What can hang from each mark
nofa: lopid sugib
zigi: safufa
lopid: legez nofa resut
nune: mafi safufa
resut: lopid
safufa: nune saden zigi
taza: mafi
legez: lopid
sugib: nofa saden
saden: safufa sugib zigi
mafi: nune taza

Every row comes from one small tree of marks. The marks that hang from a mark follow it in brackets, in alphabetical order. Every link used is in the known rows. Which tree was each row made from?
Known rows
saden{safufa zigi}: [ -3   4  26  30  -5  -7  -6 -36  22  -4   2  50 -13  21 -39  -4 -23  -5
  46 -26  -3 -32   3  13  31  11 -24  14  -8   8  -9]
nofa{lopid{legez resut} sugib{saden}}: [ 13  36  -4 -17   0  43  15 -17 -22   3 -28   7   8 -38 -13 -24  80 -35
 -10  -9   2 -31 -14 -10  38  -2  31 -10  39  21 -13]
saden{safufa{nune{mafi{taza}}} zigi}: [-13  15   6  34   6 -53  24 -43  27  33  18  33 -30   3 -33 -20 -10  -1
  52  50 -35 -24   8   3  59  11 -31   8  -4   0  36]
legez{lopid{resut}}: [-13  10  28  22  23   8  17 -20  -2  22  -8  -1  20 -27  11 -20  42 -30
  15 -48 -39 -11 -20  -6  21   9  12   8  45 -11  -9]
zigi{safufa}: [ -7  31  36  11   7  12   4   2  30 -18  -6  44  -2  -3 -21  -5  -5 -42
  28 -69   3 -19 -14 -38  -7  16 -11  38  14  -1 -10]
legez{lopid{nofa{sugib{saden{zigi}}} resut}}: [ 16  17  27 -27 -29  -9  -8 -21 -31  23 -18 -24  25 -50 -12 -32  70 -20
  10  26 -19 -20 -27  40  55  30  20 -17  36   6  -9]
saden{safufa{nune} sugib{nofa} zigi}: [ 33  -7  22   5  -2 -23  24 -64  17   2  37  51 -17  35  -9  -2 -17  25
  13 -11  -8  -7  -9 -10  15   6 -27 -13   1   3  19]
taza{mafi{nune{safufa{saden zigi}}}}: [  0 -18 -13  -3   5 -45 -13  56  16 -11  32  71 -13  24 -19 -35 -36 -13
   7  -1  18  -9  53  51  31  46  -6 -11 -15 -32   1]
saden{safufa sugib{nofa{lopid{resut}}} zigi}: [ 46 -22  29   4 -13  34  22 -72 -15  20  33  39 -17  -1  19  -9  26   5
   0 -20 -31 -10 -14 -20  32   4  -8 -28   5  20 -21]
nofa{lopid sugib{saden{zigi}}}: [ 17  17   7 -33 -25  17 -16 -15 -12 -11  -6  27  -5 -23 -52 -17  17 -25
  13   7  27 -42   0  19  47   8   8   5  24  19 -10]
resut{lopid}: [-14   3  14  57  36   8 -26  -8  27  -1  14  26  -2  -5   1   4 -17 -42
  23 -44   8 -37 -13   6  -2  -2  20  33  13  -1  -5]
nofa{lopid{resut}}: [ -6  -1  27   7  33  37   8 -16   1  19   0   3   2 -40   3 -12  37 -26
   6 -58 -12 -26 -15 -29  23   5  24  12  35   2 -14]
safufa{nune{mafi} saden}: [-19   2   3  30  36 -43  17 -17  38  -2  27  23 -15   0 -11 -12 -20  11
   9  -3  -7 -32   3 -34  28  21  -8   8  14 -21  24]
mafi{nune{safufa{saden zigi}}}: [-17 -14 -15  12   5 -41 -11  24  11 -21  16  63  -7  29 -20 -22 -56   1
  14   5  -8 -23  46  43  33  39 -13  -8  -7 -42 -16]
sugib{saden{zigi}}: [ -6  14  23  12 -10  -6 -25  -3  18 -10   0  22   2   6 -64  -5 -16 -23
  27 -38  26 -19   8  24  28 -22 -13  27  16  18 -28]
sugib{nofa{lopid} saden{safufa{nune} zigi}}: [ 43  -3   8 -44 -18  -1  31 -44  -1  -7  21  61  -2  -1 -32 -18  -5  19
  19  39  13 -18  -5  -4  42  -5 -27 -11   6   5  13]
zigi{safufa{saden}}: [  0  21  32  14   0   2   4  -6  38 -23  -1  69 -12  22  -6  -1  -8 -27
  17 -57   5 -19   2 -40  -1  30 -22  17  -7 -13 -18]
legez{lopid{nofa{sugib{saden}} resut}}: [  6  24  24 -39  -4   1   7   3 -20  23 -17 -21  45 -48   9 -15  79 -27
   2   3 -19 -21 -32  22  37  29  13 -16  53  -2  -2]
taza{mafi{nune{safufa{saden{zigi}}}}}: [ -2 -10   4  -7  -4 -45  -7  56  21  -3  29  50 -18  24 -31 -24 -27  -5
  14   9  20 -14  49  61  26  46  -5   4  -8 -28   7]
safufa{nune saden{sugib{nofa}} zigi}: [ 36 -25   5  20   9 -30   3 -59   9 -10  44  72 -19  38   7 -12 -27  20
 -18 -19   7   5   5 -24  14  19  -6 -37 -12 -19   1]
nofa{lopid{legez} sugib{saden{safufa{zigi}}}}: [ 36  24 -28  -8 -24  21   3 -37 -25 -20 -18  82  -9  -4 -34 -33  26 -17
   5  31   7 -42   2   8  54   2   1 -35 -13  24  -9]
nofa{lopid{legez resut}}: [  5  18  10  30  30  47  10 -26 -18  18  -8  10  -7 -45  -1 -25  66 -26
 -10 -35 -17 -26 -22 -31  17  -2  48  -1  22  13  -8]
mafi{nune taza}: [-21  21  17   6  25  -9 -11  46  13  24  31  19   0  -1 -23  -3  19 -40
  25 -26  -7 -16  14  32   8  17 -10  28  34 -17  13]
sugib{nofa{lopid{resut}}}: [ 28 -11  28 -12  15  52  18 -32 -19  13  23  16   7 -42  18 -19  36 -22
   8 -29  -4  -9 -34 -35  16  15  27   2  32  -4  -9]
resut{lopid{legez nofa{sugib{saden}}}}: [ 17  35  -6  20  10  10 -37   6 -11   0  -4  14  10 -29  -5  -8  47 -41
  -6  29  17 -49 -30  29   8  13  47  -3   7  15   8]
safufa{nune{mafi{taza}} saden zigi}: [-10  -5 -13  48  14 -60   4 -36  21  22  25  54 -35   4 -21 -35 -17  -7
  26  43 -18 -13  21 -12  59  21 -12 -16 -18 -22  18]
zigi{safufa{nune{mafi}}}: [-14  31  15  16  21 -29  30  -8  36 -12   9  16 -14 -27 -19 -29 -16 -24
  26 -27 -20 -22 -16 -62  14  12  -7  39  24  -3  28]
resut{lopid{legez nofa{sugib{saden{safufa}}}}}: [ 22  35  -8  17   1   7 -18  -7   0  -4  -7  41  10  -7   3  -1  41 -25
   8  44   4 -58 -25  33  19  16  15 -16  -8  16  10]
legez{lopid{nofa{sugib} resut}}: [  6  13  31 -17   7   5   6 -16 -27  31  -7 -20  30 -57  25 -24  80 -23
   8   4 -30 -27 -46   8  28  60  34 -16  44 -14  13]
safufa{nune saden{sugib{nofa} zigi}}: [ 34 -16  22  11   1 -29   7 -58  14  -1  44  50 -24  37  -7  -3 -16  26
 -11  -7   8   0   1 -14  11  21  -8 -22  -4 -16   7]
taza{mafi{nune{safufa{saden{sugib}}}}}: [ -7  -5   3 -13  26 -36   6  77  35   7  50  50  -6  46   7   6  -9  -3
 -27 -46   5 -10  54  35  -6  27 -17  -9  16 -27  10]

Which tree is each row?
[  4  20  34  23   4  -2   5 -10  44 -13  16  64 -16  42   8  16  -2 -21
 -12 -86 -11 -14  12 -46 -15  15 -29   2  -2  -4 -23]	zigi{safufa{saden{sugib}}}
[ 45  16   3 -15  -9  55  40 -36 -21   3  -1  51  11 -14   9 -19  58 -10
   1   4 -10 -11 -19 -22  28 -19  -4 -23  12  20 -19]	sugib{nofa{lopid{legez resut}} saden{safufa}}
[ 16  25   0  38  21  15 -38 -14 -18   6   1  14  -2 -39  11 -15  47 -39
   2  30   4 -55 -44  18   2  44  70  -3  -2   4  23]	resut{lopid{legez nofa{sugib}}}
[  2   8  18 -18  14  35  12 -29 -11  11 -12  -1   3 -43   4 -17  52 -31
  12 -30  -3 -36 -23 -20  38  35  28   3  42   1  -4]	nofa{lopid{resut} sugib}
[ 47  24  -2 -19  -2  55   8  -5 -27  -7  19  54  10 -23 -17 -20  40 -23
 -12   1  21 -15 -22 -18   1 -18  23  -3  18  14  -5]	sugib{nofa{lopid{legez}} saden}
[ 41  17   5 -13   0  59  20 -22 -30   4   4  23  12 -38   2 -28  62 -25
 -11  -7   2  -2 -26 -26  18 -20  30 -10  28  17 -21]	sugib{nofa{lopid{legez resut}} saden}
[-17 -14 -21  38   1 -41  -2 -18  20 -15  11  66 -13  13 -17 -28 -65  -1
  28  23 -24 -28  28   3  55  25 -10  -9 -19 -25 -15]	nune{mafi safufa{saden zigi}}
[ -2  15  20   9 -18 -11  -6 -18  29 -12  -5  47   3  28 -56   1 -20  -7
  40 -25  12 -28  15  27  37 -19 -45  15   0  18 -25]	sugib{saden{safufa zigi}}
[ 19  35  -7 -20  -8  37  33 -30 -14   1 -33  35   6 -15  -3 -16  71 -18
   2   5 -12 -37  -9  -9  48   0   0 -23  22  23 -11]	nofa{lopid{legez resut} sugib{saden{safufa}}}
[-10   7 -12  41  12 -54  19 -41  21  23  18  54 -29   1 -25 -30 -22  -9
  47  40 -33 -18  11  -8  64  10 -34  -7 -12  -6  30]	saden{safufa{nune{mafi{taza}} zigi}}
[-23   6   1   4 -11 -48  -3  27  16  16  17  52 -16  36 -27  -7 -19  -8
  32  41 -20 -18  52  68  38  43 -22   1  -7 -40   0]	mafi{nune{safufa{saden{zigi}}} taza}
[ 44   6  13  18  18  59  18 -46 -31  25  30  21  -7 -27  32 -16  71 -18
 -37 -40 -25  -2 -31 -46  -4  -8  43 -24  26  17  -8]	saden{sugib{nofa{lopid{legez resut}}}}
[  7 -16  10  50  11 -17 -28 -35  19  -5  26  69 -22  40  -9  -2 -24  -5
 -16 -63  -1 -17  23  -8  17   6 -11 -25 -16  -3 -30]	safufa{saden{sugib} zigi}
[ 34  25  27 -30 -31 -16  22 -26  16 -30   4  41  -4   1 -43 -25 -16 -16
  28   0  21   8 -14 -23  16  -1 -22  23   8   3   0]	sugib{nofa saden{zigi{safufa{nune}}}}
[ 49  10   9  -2 -23  48   6 -45 -41   3   5  21  -7 -38 -21 -41  51 -21
  -2  16   3  -2 -23  -4  34 -21  36 -12  10  26 -28]	sugib{nofa{lopid{legez resut}} saden{zigi}}
[-11  26  -1  14  -7 -57  25 -23  34  25  11  33 -18  10 -52 -15  -8  -3
  46  49 -22 -19  24  15  68 -19 -53   7   4  12  20]	sugib{saden{safufa{nune{mafi{taza}}} zigi}}
[ -2  10  37 -13  16  12 -11 -13  -6  18 -11 -24  17 -44   5  -9  56 -24
  20 -22  -1 -32 -40   1  25  55  28  -1  33  -4   3]	lopid{nofa{sugib} resut}
[ 39  11  34  -3 -15 -15  19 -48  14 -10  28  41 -26  12 -11 -15 -12  -7
   5 -34  -4   9 -20 -43  -7  13  -7   7   6   2  13]	saden{sugib{nofa} zigi{safufa{nune}}}
[ 44 -17  19  -8  12  34   5 -26  -3   5  55  71  -9  15  27  11  16   4
 -32 -32   4 -17  -5 -36  -6  19   1 -28   7 -10  -8]	safufa{saden{sugib{nofa{lopid}}}}
[-17  43  14  16  17 -34  32  -4  36  19   9  24 -21 -23 -16 -20  10 -39
  38   4 -31 -11  -6 -48  20  15 -18  32  17  -8  37]	zigi{safufa{nune{mafi{taza}}}}
[-17   8   6 -23  28 -25   4  89  24   3  27  26   7   0 -20 -15 -12 -27
  17 -31  16 -13  28  44   0  30   0  28  32 -23  25]	taza{mafi{nune{safufa}}}
[ 21  29  -1  -8 -25  31   0 -40 -33   1 -29   2 -11 -39 -35 -40  68 -28
  -2  15   1 -29 -10  11  55  -2  38 -12  20  32 -21]	nofa{lopid{legez resut} sugib{saden{zigi}}}
[ 58   4  10  23  -9  45  -9 -50 -40  12  43  48 -29 -15  -8 -25  35  -9
 -28  -5  -5 -12 -22 -18  -2  -5  45 -22  -1  24  -2]	saden{sugib{nofa{lopid{legez}}} zigi}
[ -5   7  40   9  24   6   2  -7 -17  40   2 -18  30 -55  21 -19  65 -20
   1 -26 -42 -16 -39  -1  15  32  29  -8  37 -15   1]	legez{lopid{nofa resut}}
[-20  -4 -15   9  -3 -48  -8  28  11   8  17  76 -13  35 -14 -16 -31 -13
  26  33 -19 -11  56  56  43  42 -22 -15 -14 -45  -7]	mafi{nune{safufa{saden zigi}} taza}
